Each row was made from one small tree. Brackets hold a mark, then the marks that hang from it, in alphabetical order. Every link used is in the known rows. Write each row's tree.
Known rows:
[piret gazo kanob keze]: [-1.92  1.77 -0.41 -1.99  1.46  0.09  3.16  1.33 -1.04 -1.32 -0.22  0.45
 -2.57 -1.92  0.23 -1.34 -0.50 -2.45  1.84 -1.40  2.18 -0.02 -1.35  1.26
 -0.04 -1.67 -1.59 -0.45 -0.87 -2.01]
[rili dobe gazo [kanob piret] koli]: [-0.35  0.06  2.03 -0.23  5.28 -3.06  3.92  0.77  0.87  2.91 -0.77  2.05
 -0.18 -1.41 -0.60 -1.47  2.77  2.05 -0.02 -1.02  2.14 -0.82 -2.03  2.83
  0.98  1.56 -4.50 -1.04 -1.12 -1.31]
[kanob [piret [gazo rili]]]: [ 0.87  2.59  1.11 -2.14  0.66 -1.09  3.14  0.38 -0.56 -0.32 -0.89 -0.21
 -2.31 -1.31 -0.47 -1.73  0.65 -0.81  0.42  1.13  1.92  0.20  1.03  1.32
  0.87  0.07 -2.20  0.03 -0.72 -1.58]
[rili dobe gazo [kanob [piret keze]] [koli zogom]]: [-1.43  0.66  2.19 -0.12  5.95 -3.41  4.88  1.13  0.16  2.08 -0.86  1.02
  0.53 -1.77 -0.33 -2.13  1.67  0.83  0.38 -1.98  2.00 -1.22 -1.86  2.68
  1.43  0.88 -4.00 -1.01 -0.72 -1.77]
[labib [piret gazo kanob keze]]: [-2.00  2.18 -1.02 -2.11  0.67 -0.17  3.72  1.55 -0.85 -0.67 -0.23 -0.20
 -1.42 -2.15  0.21 -1.64 -0.29 -4.25  1.50 -0.29  2.47 -0.79 -0.95  1.43
 -0.59 -0.71 -1.73 -0.58 -0.98 -3.10]
[vudo kasoz [piret gazo]]: [ 1.51  1.87 -0.21 -1.36 -1.84 -0.77  4.42  0.86 -0.18 -0.97  0.12  1.17
 -0.78 -1.45 -0.30 -1.58  0.84 -0.79  1.51  0.78  1.77 -0.95 -0.63  0.75
 -0.67  0.38 -2.01 -0.72 -1.22 -2.71]
[gazo [rili dobe [kanob [piret keze]] [koli zogom]]]: [-1.24  1.88  2.88 -1.28  5.40 -3.92  4.76  0.60 -0.25  1.35 -1.16 -0.21
  0.58 -1.49 -0.35 -2.41  0.86 -0.17  0.46 -1.67  1.64 -0.71 -0.81  2.91
  0.60 -0.08 -2.59 -0.13 -0.62 -1.29]
[vudo kasoz [piret kanob keze]]: [ 0.05  1.00 -0.05 -1.84 -0.87 -0.15  4.45  1.33 -0.68 -1.98  0.08  0.85
  0.02 -1.77 -0.03 -1.33 -0.51 -3.06  1.49 -0.71  1.54 -1.19 -0.82  0.74
 -1.60 -0.63 -1.78 -0.82 -1.46 -2.87]
[vudo [piret [gazo rili] kanob keze]]: [-1.13  3.05  0.03 -2.87  0.56 -0.49  4.30  0.49 -1.49 -1.49 -0.18 -0.27
 -1.42 -2.41  0.28 -1.32 -0.66 -2.96  2.25 -0.83  2.34 -0.09 -0.40  1.43
 -0.59 -0.90 -1.15  0.05 -0.87 -3.00]
[kanob [piret [gazo [rili dobe [koli zogom]]] keze]]: [-1.18  3.52  1.70 -1.47  3.34 -3.24  5.38  0.79 -1.34 -0.59 -0.66 -0.36
 -0.53 -1.82 -0.26 -2.34  1.00 -0.39  0.46 -1.42  3.05 -0.54 -0.21  2.59
  1.22  0.64 -2.28 -0.27 -0.33 -2.27]
[vudo piret]: [ 1.39  0.60  1.02 -0.79  0.04  0.61  2.12  0.56  0.24 -0.10 -0.57  0.87
 -0.89 -0.54 -0.54 -1.83  0.28 -0.71  1.16  1.28  0.03 -0.60  0.27  0.48
 -0.44  0.05 -1.06  0.10 -1.09 -1.90]
[dobe [rili gazo [kanob [piret keze]] [koli zogom]]]: [ 0.15  1.61  2.08 -0.15  4.63 -3.37  4.34  0.61 -0.16  0.61 -0.79  0.71
 -0.27 -1.84 -0.52 -2.42  0.92 -1.26  0.08 -0.05  0.98 -1.00 -0.42  1.99
  1.28  1.39 -4.66 -1.32 -0.21 -1.16]
[kanob [piret gazo keze]]: [ 0.25  2.14  0.75 -1.36  0.27  0.28  3.14  1.57 -0.58 -1.85 -0.34  0.37
 -2.35 -1.73 -0.28 -1.99 -0.04 -0.90  0.55  0.85  1.89 -0.99  0.43  1.16
  0.20  0.15 -2.19 -0.61 -0.78 -1.97]
[kasoz [vudo [piret kanob]]]: [-1.01 -0.08  0.44 -2.01 -0.22  0.37  3.46  0.64 -0.66  0.01 -0.83  1.67
 -0.49 -0.73 -0.33 -1.15 -0.55 -1.91  1.20 -1.27  1.36 -0.58 -0.68  0.56
  0.01 -0.48 -0.05 -0.83 -0.99 -2.34]
[rili gazo]: [ 0.51  0.39  0.86 -0.46  1.65 -0.44  2.64  0.64  0.65  1.06 -0.72  0.93
 -1.98 -0.86 -0.77 -1.32  1.15  0.68  0.82  0.05  0.68  0.45 -0.67  0.65
  0.87 -0.13 -2.65 -0.17 -0.85 -1.03]
[rili gazo [kanob [piret keze]] koli]: [ 0.11  0.82  1.79 -0.41  4.22 -1.53  3.99  0.96  0.69  0.71 -0.84  1.33
 -0.66 -1.74 -0.70 -1.64  1.34  0.95  0.53 -0.58  1.33 -1.19 -1.71  1.70
  0.26  1.17 -4.03 -1.03 -0.96 -1.28]
[kanob [piret [gazo rili] keze]]: [ 0.36  3.13  1.33 -2.18  0.27 -0.62  3.79  0.94 -0.84 -1.58 -0.66 -0.66
 -2.41 -1.94 -0.39 -1.93 -0.02 -1.21  0.57  0.54  2.13 -0.06  0.98  1.44
  0.19 -0.01 -2.38  0.00 -0.70 -1.83]
[rili [kanob piret] [koli zogom]]: [ 0.14  0.50  1.92 -0.28  4.05 -1.77  3.23  0.74  0.57  1.52 -1.63  0.81
  0.21 -0.27 -0.44 -2.25  0.70 -0.24  0.42  0.31  0.72 -1.08 -0.99  1.53
  1.17 -0.12 -2.14 -0.65 -0.73 -1.05]
[rili dobe gazo [kanob piret] [koli zogom]]: [-0.92  0.16  2.12 -0.04  6.07 -3.45  4.52  0.64  0.62  3.11 -1.07  1.51
  0.75 -1.17 -0.45 -2.04  2.27  1.23  0.21 -1.46  1.99 -0.82 -1.92  2.56
  2.02  0.82 -3.92 -1.06 -0.81 -1.57]
[dobe [rili gazo [kanob piret] [koli zogom]]]: [ 0.67  1.15  1.99 -0.13  4.87 -3.62  4.06  0.25  0.13  1.92 -1.01  1.03
 -0.27 -1.19 -0.63 -2.22  1.45 -0.87 -0.10  0.77  0.84 -0.54 -0.47  2.12
  1.79  1.39 -4.54 -1.33 -0.14 -0.90]
[kanob piret]: [ 1.47  0.54  1.37 -0.70  0.53  0.17  1.83  1.14  0.33 -0.14 -0.98  0.78
 -1.42 -0.41 -0.71 -1.91  0.39 -0.58 -0.13  1.65  0.70 -0.57  0.92  0.91
  0.46 -0.07 -1.89 -0.23 -1.02 -1.11]

Which tree is each row?
[-0.83  1.42  2.76 -1.25  5.41 -4.02  4.10  0.23  0.02  2.55 -1.55  0.04
  0.67 -0.86 -0.45 -2.28  1.44  0.12  0.15 -1.23  1.64 -0.32 -0.82  2.72
  1.20 -0.04 -2.50 -0.07 -0.62 -1.23]
[gazo [rili dobe [kanob piret] [koli zogom]]]
[-2.27  2.86  1.21 -1.54  4.74 -4.74  5.34  0.22 -0.18  3.38 -1.15 -0.62
  0.47 -1.65 -0.08 -2.25  1.95 -1.40  1.37 -1.18  2.67 -0.31 -1.88  3.13
  0.88  0.40 -2.38  0.04 -0.67 -2.39]
[labib [piret [gazo [rili dobe kanob [koli zogom]]]]]
[-0.33  1.10  1.64  0.11  4.94 -3.74  3.79 -0.09  0.35  2.39 -0.98  0.95
 -0.69 -1.22 -0.61 -1.96  1.36 -0.66  0.90 -0.18  0.08  0.12 -1.65  1.83
  1.49  0.43 -4.07 -0.72 -0.08 -0.51]
[dobe [rili gazo kanob [koli zogom]]]
[-0.15  0.89  1.37 -1.45 -1.32  0.74  3.68  0.96 -0.05 -0.99 -0.64  1.07
 -0.87 -1.04 -0.77 -1.89 -0.59 -0.36  1.20 -0.63  0.66 -1.09  0.33  0.22
 -0.54  0.54 -0.26 -0.39 -0.83 -1.97]
[kasoz [vudo [piret keze]]]
[-1.51  3.22  1.58 -1.78  3.48 -3.54  5.23  0.37 -0.64  0.88 -0.16  0.34
 -0.44 -2.64 -0.08 -1.75  1.47  0.58  2.19 -1.87  2.40 -0.78 -2.29  2.99
 -0.78  0.65 -2.67 -0.08 -0.90 -2.35]
[vudo [piret [gazo [rili dobe kanob koli]] keze]]
[-1.73  2.31  1.77 -1.88  4.63 -4.03  4.09  0.19 -0.06  2.42 -0.74  0.71
 -1.43 -1.80 -0.23 -1.37  2.04  1.10  1.47 -1.68  2.44  0.37 -2.59  3.09
  0.30 -0.09 -3.14 -0.02 -0.78 -0.93]
[piret [gazo [rili dobe kanob koli]]]
[ 1.43  2.88  0.40 -2.35 -1.65 -1.67  5.12  0.16 -0.61 -0.56 -0.24 -0.03
 -0.94 -1.60 -0.43 -1.45  0.87 -1.13  1.56  0.59  1.88 -0.20 -0.04  0.96
 -0.53  0.47 -1.91 -0.09 -1.04 -2.49]
[vudo kasoz [piret [gazo rili]]]
[ 0.54  1.53  2.05 -0.39  4.04 -3.07  3.96  0.70  0.20  0.17 -0.45  1.26
 -1.05 -2.26 -0.71 -1.89  1.30 -0.54  0.02  0.42  0.96 -0.86 -0.72  2.22
  0.22  1.80 -5.27 -1.34 -0.50 -0.80]
[dobe [rili gazo [kanob [piret keze]] koli]]
[-1.59  1.14 -0.28 -2.55 -0.48  0.29  4.18  0.62 -0.96 -0.38 -0.56  1.72
 -1.38 -1.34  0.09 -1.14 -0.24 -1.75  1.60 -1.53  2.51 -0.49 -1.16  0.81
  0.46 -0.29 -0.22 -1.06 -0.81 -2.80]
[kasoz [vudo [piret gazo kanob]]]
[-1.44  1.50  1.47 -0.70  4.90 -3.21  4.40  1.07 -0.17  2.14 -0.98  1.23
 -0.24 -1.23  0.02 -2.34  1.80  0.31  0.65 -1.01  2.57 -1.06 -1.87  2.79
  1.54  0.34 -2.64 -0.92 -0.63 -1.83]
[rili dobe [kanob [piret gazo]] [koli zogom]]
[-0.87  2.11  1.26 -2.15  2.53 -2.08  3.13  0.15  0.07  1.85 -1.11 -0.27
 -2.61 -1.58 -0.13 -1.48  0.58 -0.49  1.87 -0.38  1.21  0.71 -1.34  1.91
  0.35 -1.39 -2.17  0.35 -0.83 -0.85]
[piret [gazo [rili kanob]]]
[-2.75  2.97  1.76 -1.56  5.00 -4.39  5.21  0.44 -0.84  1.68 -0.83 -0.30
 -0.74 -1.99  0.10 -2.04  0.94  0.01  1.90 -2.82  2.30  0.04 -2.34  3.05
  0.91 -0.65 -2.37  0.13 -0.33 -1.55]
[piret [gazo [rili dobe kanob [koli zogom]]] keze]
[-2.60  2.23  0.61 -2.92  2.07 -2.54  5.95 -0.02 -1.50  0.43 -0.52  1.45
 -0.28 -1.85 -0.09 -1.01  1.10 -0.33  1.33 -3.29  3.95 -0.28 -1.89  2.54
  0.45  0.72 -1.04 -0.79 -0.57 -2.68]
[kasoz [vudo [piret [gazo [rili dobe koli]] kanob]]]
[ 0.06  0.48  1.71 -0.86  2.93 -0.84  3.43  1.25  0.64  0.90 -0.80  0.77
 -1.17 -1.79 -0.42 -1.66  0.81  0.06  0.49 -0.20  1.01 -0.83 -0.76  1.57
  0.37  0.26 -4.10 -0.82 -1.09 -1.25]
[rili gazo [kanob [piret keze]]]
[-1.90  3.69 -0.50 -2.54  1.99 -1.67  4.84  0.69 -1.05 -0.65 -0.47 -0.76
 -0.79 -2.24 -0.09 -1.50  0.36 -3.53  1.58 -0.97  3.11 -0.37 -1.43  1.86
 -0.67  0.09 -2.18 -0.37 -0.71 -3.05]
[labib [piret [gazo [rili koli]] kanob keze]]
[-0.45  0.43  1.18 -0.09  3.97 -2.40  3.70  0.58  0.57  1.84 -0.43  1.69
 -0.89 -1.08 -0.82 -1.38  2.48  2.51  0.57 -1.47  1.84  0.12 -2.02  1.93
  0.89  0.95 -3.55 -0.39 -0.79 -1.11]
[rili dobe gazo koli]
[ 0.22  1.65  2.52 -1.91  2.32 -1.46  2.98  0.66  0.06  0.45 -1.19 -0.56
 -1.28 -1.70 -0.49 -1.90 -0.20 -1.20  0.54  0.17  0.57 -0.29  0.29  1.83
 -0.24 -0.51 -2.71  0.14 -1.04 -0.98]
[gazo [rili [kanob [piret keze]]]]
[-0.37  2.87  1.55 -0.82  3.25 -3.02  4.26  0.92 -0.90 -0.50 -0.66  0.38
 -1.20 -2.03 -0.08 -2.66  0.34 -2.39  0.58  0.57  1.51 -1.17 -0.48  2.32
  0.82  0.61 -3.47 -1.23 -0.05 -1.42]
[dobe [rili [kanob [piret gazo keze]] [koli zogom]]]
[-1.67  1.30  2.55 -1.02  5.79 -4.13  4.01 -0.05  0.17  3.24 -1.41  0.02
  0.18 -0.88 -0.32 -1.95  1.32  0.49  1.22 -2.06  1.08  0.30 -1.85  2.65
  0.96 -0.82 -2.07  0.37 -0.64 -0.71]
[gazo [rili dobe kanob [koli zogom]]]
[ 0.50  1.73  1.50 -1.39  1.65 -2.42  2.70  0.83 -0.36  0.53 -0.50  0.89
 -2.68 -1.94 -0.20 -1.99  0.78 -2.22  0.23  2.00  1.10 -0.34  0.34  2.21
  0.43  0.57 -3.96 -0.98 -0.60 -0.99]
[dobe [rili [kanob [piret gazo]]]]
[-0.92  1.29  1.58 -1.02  4.09 -2.80  3.79  1.07  0.14  1.71 -0.54  1.85
 -0.99 -1.63 -0.20 -1.77  2.17  1.32  0.55 -0.66  2.83 -1.16 -2.07  2.99
  0.58  0.85 -3.40 -1.00 -0.96 -1.64]
[rili dobe [kanob [piret gazo]] koli]
[-0.72  3.03  1.14 -2.60 -1.19 -0.57  5.42  0.34 -1.04 -1.22 -0.59 -0.04
 -1.76 -1.80 -0.51 -1.71 -0.45 -0.66  1.66 -1.10  1.90 -0.24  0.16  0.95
 -0.11  0.45 -0.52 -0.10 -0.49 -2.43]
[kasoz [vudo [piret [gazo rili] keze]]]
[-0.80  1.84  1.71 -2.75  0.62 -1.72  4.94 -0.20 -0.23  1.58 -1.21  0.65
 -1.51 -1.61 -0.32 -1.43  0.28 -0.20  1.84 -1.05  1.44 -0.07 -0.94  1.48
  0.31  0.12 -1.26 -0.28 -0.72 -1.67]
[kasoz [vudo [piret [gazo [rili kanob]]]]]
[-0.45  2.25 -0.97 -2.30 -1.20 -0.20  5.26  1.38 -1.22 -2.35  0.43  0.78
 -0.68 -2.39  0.32 -1.28 -0.18 -3.25  1.94 -1.16  2.65 -1.25 -1.33  0.95
 -1.28 -0.54 -1.75 -1.07 -1.27 -3.50]
[vudo kasoz [piret gazo kanob keze]]
[-0.18  0.24  1.27 -0.20  4.52 -1.73  3.46  0.43  1.13  2.53 -1.09  1.53
 -1.06 -0.97 -0.75 -1.18  1.88  1.64  1.28 -1.04  0.62 -0.04 -2.87  1.51
  0.44  0.33 -3.67 -0.62 -0.87 -0.63]
[rili gazo kanob koli]
[-1.55  3.22  1.47 -1.57  4.15 -2.86  4.89  0.19 -0.50  0.65 -1.30 -0.77
 -1.14 -1.71 -0.10 -2.09  0.09 -0.69  2.15 -1.79  1.37 -0.03 -1.88  1.90
  0.52 -1.02 -1.99  0.15 -0.23 -1.32]
[piret [gazo [rili kanob [koli zogom]]] keze]
[ 1.51  1.43  0.69 -1.12 -1.83 -0.23  4.40  1.23 -0.05 -1.79  0.06  0.56
 -0.12 -1.38 -0.55 -1.91 -0.06 -1.19  1.25  0.36  0.77 -1.27  0.15  0.53
 -1.54  0.25 -1.71 -0.40 -1.33 -2.30]
[vudo kasoz [piret keze]]
[-0.34  2.13  1.14 -1.14  2.80 -0.99  3.84  1.39  0.02 -0.40 -0.71  0.98
 -1.51 -1.87 -0.26 -1.98  0.84 -0.05  1.07 -0.24  1.96 -1.43 -1.71  2.05
 -0.16  0.59 -3.32 -0.98 -0.84 -1.51]
[rili [kanob [piret gazo keze]] koli]
[-2.55  2.43  2.11 -2.86  1.36 -2.87  5.82  0.54 -0.88  1.24 -0.48  0.65
 -1.04 -2.58 -0.10 -1.66  0.58  0.09  1.86 -2.85  2.64 -0.41 -1.20  2.71
 -0.24  0.41 -1.49 -0.20 -0.88 -2.26]
[kasoz [vudo [piret [gazo [rili dobe kanob]] keze]]]
